Each row comes from the steps of one path. Every step used is in the known rows, and no mark comes twice. Write the path behind each row, first mark first.
Known rows:
b/a/m/x/v: [-0.37 -0.04  0.04 -0.06  0.11  0.61 -0.05  0.02  0.17  0.11 -0.01 -0.04
 -0.05  0.10 -0.01 -0.09 -0.01]
a/j: [-0.03  0.00  0.00 -0.05 -0.10  0.19 -0.07  0.01  0.03  0.08  0.01  0.09
 -0.04 -0.11  0.08  0.14 -0.19]
v/a: [ 0.10  0.05  0.05  0.00  0.06  0.03  0.13 -0.05 -0.10 -0.13 -0.02  0.07
 -0.17  0.11  0.00  0.01 -0.05]
x/b/a: [-0.03  0.08  0.18  0.12  0.06 -0.01  0.08  0.00  0.03  0.12 -0.01  0.03
  0.02  0.18  0.01 -0.18  0.03]
x/b/a/j: [-0.08  0.09  0.17  0.07 -0.04  0.18  0.02  0.01  0.05  0.19  0.00  0.11
 -0.02  0.06  0.09 -0.05 -0.17]
a/v: [-0.08 -0.05  0.10 -0.04 -0.01  0.28 -0.02 -0.04  0.01 -0.05  0.04 -0.16
 -0.04  0.05 -0.15 -0.11  0.09]
x/v: [-0.06 -0.16 -0.07  0.08  0.04  0.25 -0.01  0.07 -0.10 -0.01 -0.09 -0.11
  0.03 -0.02  0.01 -0.04 -0.04]
v/a/m/x/j: [-0.17  0.08  0.17 -0.30 -0.10  0.20  0.13 -0.17  0.04  0.21 -0.11  0.14
 -0.14 -0.01  0.03  0.09 -0.22]
b/x/v/a: [ 0.04 -0.30 -0.02  0.04  0.22  0.56  0.08 -0.06 -0.10  0.00 -0.13 -0.06
 -0.06 -0.03  0.03 -0.04 -0.09]
v/x: [-0.03  0.00 -0.11 -0.03 -0.04  0.09  0.13  0.01 -0.04  0.22  0.08  0.14
  0.06  0.05 -0.02  0.00 -0.08]
v/a/m: [-0.06  0.10  0.21 -0.04  0.06  0.26  0.07 -0.08  0.00 -0.17  0.02  0.04
 -0.25  0.09 -0.10  0.03  0.02]
m/x: [-0.03 -0.01 -0.12 -0.15  0.02  0.10  0.04  0.00  0.02  0.22  0.05  0.13
  0.11  0.02 -0.03  0.04 -0.10]
v/a/b/x: [ 0.15 -0.13  0.13  0.07  0.18  0.53  0.13 -0.13 -0.05  0.24 -0.17  0.11
  0.04 -0.05  0.00 -0.03 -0.06]
b/x/v/a/j: [-0.01 -0.30 -0.04 -0.03  0.12  0.74  0.01 -0.05 -0.09  0.10 -0.12  0.03
 -0.11 -0.14  0.12  0.09 -0.27]
b/a/m/x/j: [-0.38  0.14  0.19 -0.27 -0.11  0.19 -0.02 -0.15  0.28  0.28 -0.12  0.03
 -0.08  0.00  0.10  0.02 -0.12]
m/x/b: [ 0.03 -0.04  0.00 -0.05  0.03  0.05  0.15  0.02 -0.10  0.40  0.06  0.21
  0.26  0.06 -0.08 -0.08 -0.13]
a/b: [ 0.03  0.01  0.07  0.12 -0.01  0.22  0.03  0.01 -0.04  0.23 -0.12  0.06
  0.14 -0.05 -0.01 -0.04 -0.02]

Write each row's path:
[-0.26 -0.15 -0.02 -0.09  0.06  0.58 -0.02  0.04  0.03  0.17  0.01 -0.01
  0.07 -0.03 -0.09 -0.01 -0.08] : a/m/x/v
[-0.08  0.09  0.08  0.03 -0.08  0.25  0.15  0.04  0.00  0.42  0.09  0.25
  0.05  0.10  0.09 -0.04 -0.23] : v/x/b/a/j
[-0.15  0.01  0.16 -0.06  0.06  0.35  0.12 -0.04  0.07  0.27  0.10  0.00
  0.10  0.25 -0.14 -0.27  0.01] : m/x/b/a/v
[-0.06  0.08  0.07  0.07  0.03  0.07  0.22  0.01 -0.02  0.33  0.06  0.17
  0.10  0.22  0.00 -0.18 -0.05] : v/x/b/a
[-0.09 -0.18  0.07 -0.17 -0.06  0.11 -0.01 -0.17  0.11  0.29 -0.26 -0.02
  0.05 -0.23  0.13  0.03 -0.14] : b/x/j
[-0.11  0.04  0.29  0.08  0.05  0.27  0.08 -0.04  0.05  0.06  0.04 -0.14
 -0.01  0.22 -0.13 -0.30  0.10] : x/b/a/v
[-0.13 -0.28  0.15 -0.01  0.21  0.78  0.03 -0.09  0.01 -0.04 -0.09 -0.09
 -0.14 -0.04 -0.07 -0.02 -0.02] : b/x/v/a/m
[ 0.04 -0.13  0.18 -0.05  0.00  0.35  0.14 -0.20 -0.05  0.38 -0.39  0.06
  0.04 -0.18  0.14  0.02 -0.18] : v/a/b/x/j
[-0.12 -0.01  0.16 -0.10  0.02  0.27  0.11  0.00  0.02  0.34  0.10  0.17
  0.18  0.06 -0.18 -0.06 -0.09] : a/m/x/b
[-0.10 -0.17 -0.19 -0.05  0.07  0.35  0.02  0.07 -0.08  0.20 -0.03  0.03
  0.16 -0.02  0.00 -0.02 -0.15] : m/x/v
[ 0.00 -0.11 -0.03  0.02  0.01  0.47  0.03  0.04 -0.18 -0.05 -0.09  0.03
 -0.19 -0.05  0.12  0.11 -0.27] : x/v/a/j
[-0.13 -0.08  0.14  0.05  0.11  0.51  0.04 -0.01 -0.08 -0.17 -0.08 -0.07
 -0.23  0.06 -0.06 -0.01 -0.03] : x/v/a/m
[-0.18 -0.05  0.06 -0.18 -0.24  0.20  0.13 -0.12 -0.02  0.31 -0.09 -0.05
  0.02 -0.04 -0.02 -0.06 -0.14] : a/v/x/j
[-0.29  0.14  0.10 -0.14  0.08  0.37 -0.04 -0.06  0.27  0.12  0.09  0.06
 -0.09  0.14 -0.04 -0.02  0.03] : b/a/m/x
